Known rows, with every step that occurs:
M Y: [  6   9  -7  -4   3 -11   4  -4  -9   0 -25  -3  -8  -6   1  40  -3 -13
   4  31  15  -3 -13  -1  40]
Y D: [ -1 -11 -11  11  12   0   0  -7  -3  -6  -7  26 -21  -4  11  27 -10 -22
   6  37   6  -1 -20  -2  44]
C M Y: [  3  26  -9 -12 -12 -14   7  -8  -5   0 -14  -7  -8  -5  15  17  -9  -1
  10  26  13  -4  -6   4  25]
U D G M Y: [ -2 -25   5  -1  -2 -20  -4   5 -22  -4 -24 -11  -7  -4  10 -19  19 -13
  10  16  26 -10   2   7 -37]
U D: [  5   5   3  -4 -10  -2   5  -2 -28  11 -17  37 -19  -4   7  -1  14 -14
   5  34   5  -2 -10  -2 -14]
H M Y D: [  3 -26   6   1  -4  -6   5  -3   3  -9   1  -6 -16 -35  14  55 -20 -29
   7  40   6  -3 -23   0  38]
U D H M: [ -1  14  32   2 -16   3  11  -4 -23  19   5  18 -27 -32  15  12  -7 -22
   6  44  -3 -10  -5  -2 -43]
C M: [ -4  31 -10  -7 -10  -5   8 -13  -2   3 -11  30 -17  -3  18  -2 -10  10
  11  35   7  -6  -8   3  17]
C D G M H: [-15 -25  12  13  -4  -3   3  -8 -10   0 -25   5 -19   1   0 -36   5  -8
  16  38  21 -19  11   4 -63]
H M: [ -6   4   5  -1  -8  -3  11  -9  -4   1  -8  33 -17 -38  10  28 -14  -4
   7  54   3  -7 -20  -2  10]
M U D: [  3   4  13 -11 -14   3   8   3  -6  27  -5  20 -18 -10  10 -10   9 -17
   8  28   2  -6 -15  -2  -6]
C M U D G: [ -7  10  18 -16 -17  -5   5   5   4  24   5  15 -31   1  24 -32  10   3
  18  19   4 -12   0  10 -16]
Y M U D: [  1   0   4  -7   7   4  14  -2  -4  26 -12  39 -20 -25   7 -19  13 -15
   5  36  -2  -5 -22   3 -50]
H M Y D C: [  1 -12   9  -3   8   1   6   2  24 -19  -8  -8 -15 -25  15  28 -23 -25
   4  30   0  -8 -21   0  54]
H M U D C W: [ -8  34  26 -16 -28   8   9  15  31  16  -4  23 -26 -18  25  -8  -8 -25
  11  40  -2 -18 -18   0  35]
H M Y D G W: [-20 -23  -7  15   6 -13  -8  -1  -3  -7 -15 -16 -29 -23  22  36 -22 -44
  11  41  12 -12 -10   5  45]
U D G M H: [ -9 -50  18  13   1 -11   1   1 -25   6  -9  19  -7   7   7 -48  21 -28
  11  32  21 -21   4   4 -56]
C D: [  0  32  -6  -1 -16   6   6 -10 -12   7 -32  24 -30  -8   1  12  -3   4
  11  40   5   2  -3  -3 -24]
H M U D: [  0  -5  28 -14 -27   5  14   3   2  27   7  22 -21 -43  15  -1  -1 -15
  10  41  -4  -9 -20  -2 -20]
G M U D C W: [ -9  28   7 -11 -16   5   1  12  27  10 -16   9  -7   3  25 -52  -2 -22
  12  22  13 -19 -11   1  19]
D C: [ -4  30  -5  -3  14   3   6  -3  11  -5 -28  31 -15   5   7  -2  -8  -2
   2  31   5  -9 -13  -2  46]
Y D C M: [ -5  21  -9  -2   7   8   4  -5  24 -15  -4  21 -25  11  28 -21 -22  -1
   9  22  -1  -7 -11   3  51]
D C M U: [ -7  44   3 -21  -2   8  13  -3  40  10  -7  10 -15   0  23 -34 -19  12
  11  20  -1 -15 -12   3  35]
D C M Y: [  2  38  -5 -19   0  -6   8  -3  18 -10 -23  -7  -8   7  17  -4 -13   3
   7  16   9  -8  -5   4  43]
G M: [ -8  -1 -13   4   3  -5   3 -12  -6  -4 -23  20   0 -17   9 -19  -8  -2
   7  36  20  -9 -13  -1  -3]

Rows:
[ -5 -11   7   5   9   8   8  -5  21 -10   7  17 -14  21  22 -29 -18 -25
   8  29  -1 -17  -9   2  39]	Y D C M H
[  0  17  17   0  11   9  15  -4  -6  35  -3  19 -27 -18   9 -14   1 -25
   3  32  -4 -10 -11   3 -57]	Y M U D H
[  2 -33 -13   6  10  -9  -3  -6  -1 -18 -12 -21   1 -11  12   9 -13 -27
   7  21  22  -5 -15   0  24]	G M Y D
[  5   1   6  13  17  -3   1  -5  -7  -1  -4 -28 -21  -2  10  51 -18 -41
   3  24   9  -5  -7   0  52]	M Y D H
[  1  17  16 -15  -3  10   8   8  15  18 -13  19 -19   2  12 -31   5 -10
   6  18  -3 -10 -15  -2   9]	M U D C
[  1  20  12 -21 -29   2  11  -1   1  27   6  18 -19  -8  24 -30   2  -1
  15  23   0  -7  -9   2 -17]	C M U D
[  2  23  17   5  -4   2   6  -2 -30  20  -9  17 -25  -1  10   4   4 -22
   4  31   3  -7   0  -2 -26]	U D H
[-18 -12   2   1  11  -6   1  -4  21   8 -10   2 -12 -14  15 -26  -3  -3
  14  27  22 -18  -8   5   9]	D G M U
[ -7   4  16 -10 -14   3  15  -5  19  18   3  15 -17 -46  13  20 -19  -9
  11  47   0 -11 -25  -2  23]	H M U
[ -9  -3  -2  -4   0   1   6  -8  15  11 -10   2   1 -23  12 -26 -12  -4
  11  30  17 -14 -17  -2   9]	G M U
[  3  19   5  -8   1   5   5   4  -8   2 -25  37 -18   7   9 -27  10  -9
   3  24   0  -6  -9  -2   1]	U D C
[-10  21  -1   4  -7  -2   1  -7  -6   4 -33  21 -45  -1   2  13   5  10
  13  36   9  -3   6   4 -24]	C D G
[ -4   1   6   0  -9  -5  11 -12  -8   8   0  24  -7   7  13  -9  -6 -13
  10  43   8 -15  -5   2   6]	C M H
[ -5  -8  19  -5  -5  -4   2   8   1  24  -5  18 -28  -1  11  -8  18 -11
  12  24   7 -11  -6   5  -3]	M U D G
[ -3  50   9   6  -9   9   8 -11 -13  15 -23   5 -37  -6   3  17 -12  -5
   9  37   3  -4   8  -3 -31]	C D H
[-19   9 -12  11   0 -10  -9   1 -34  14 -32  27 -31   9  17 -18  10 -27
  10  35  10 -10   2   3  -9]	U D G W
[  3  18   5   3   2  -4   5  -7  -1  -2   9 -32 -22   1  23  29 -27 -27
   9  20   8  -7   1   5  34]	C M Y D H
[  1  19  27  -4  -6   7   9   1  -9  34   4   0 -24  -8  12  -2   0 -26
   7  25   0 -11  -4  -2 -13]	M U D H
[ -4   7   4  20  16   5   3  -9  -5   3   3   7 -29  -1  15  32 -19 -32
   4  35   4  -7  -9  -2  39]	Y D H
[-16 -11  -8   9  14 -13  -2  -8  -1  -7 -21  18 -13  -8  11 -17   2   2
  11  33  24 -14  -4   6  -2]	D G M
[-16   5   5  -3  -9   3   3  -6  18  12 -21  -7 -26 -17   9 -31  -4  10
  20  25  17 -13   3   4 -41]	C D G M U
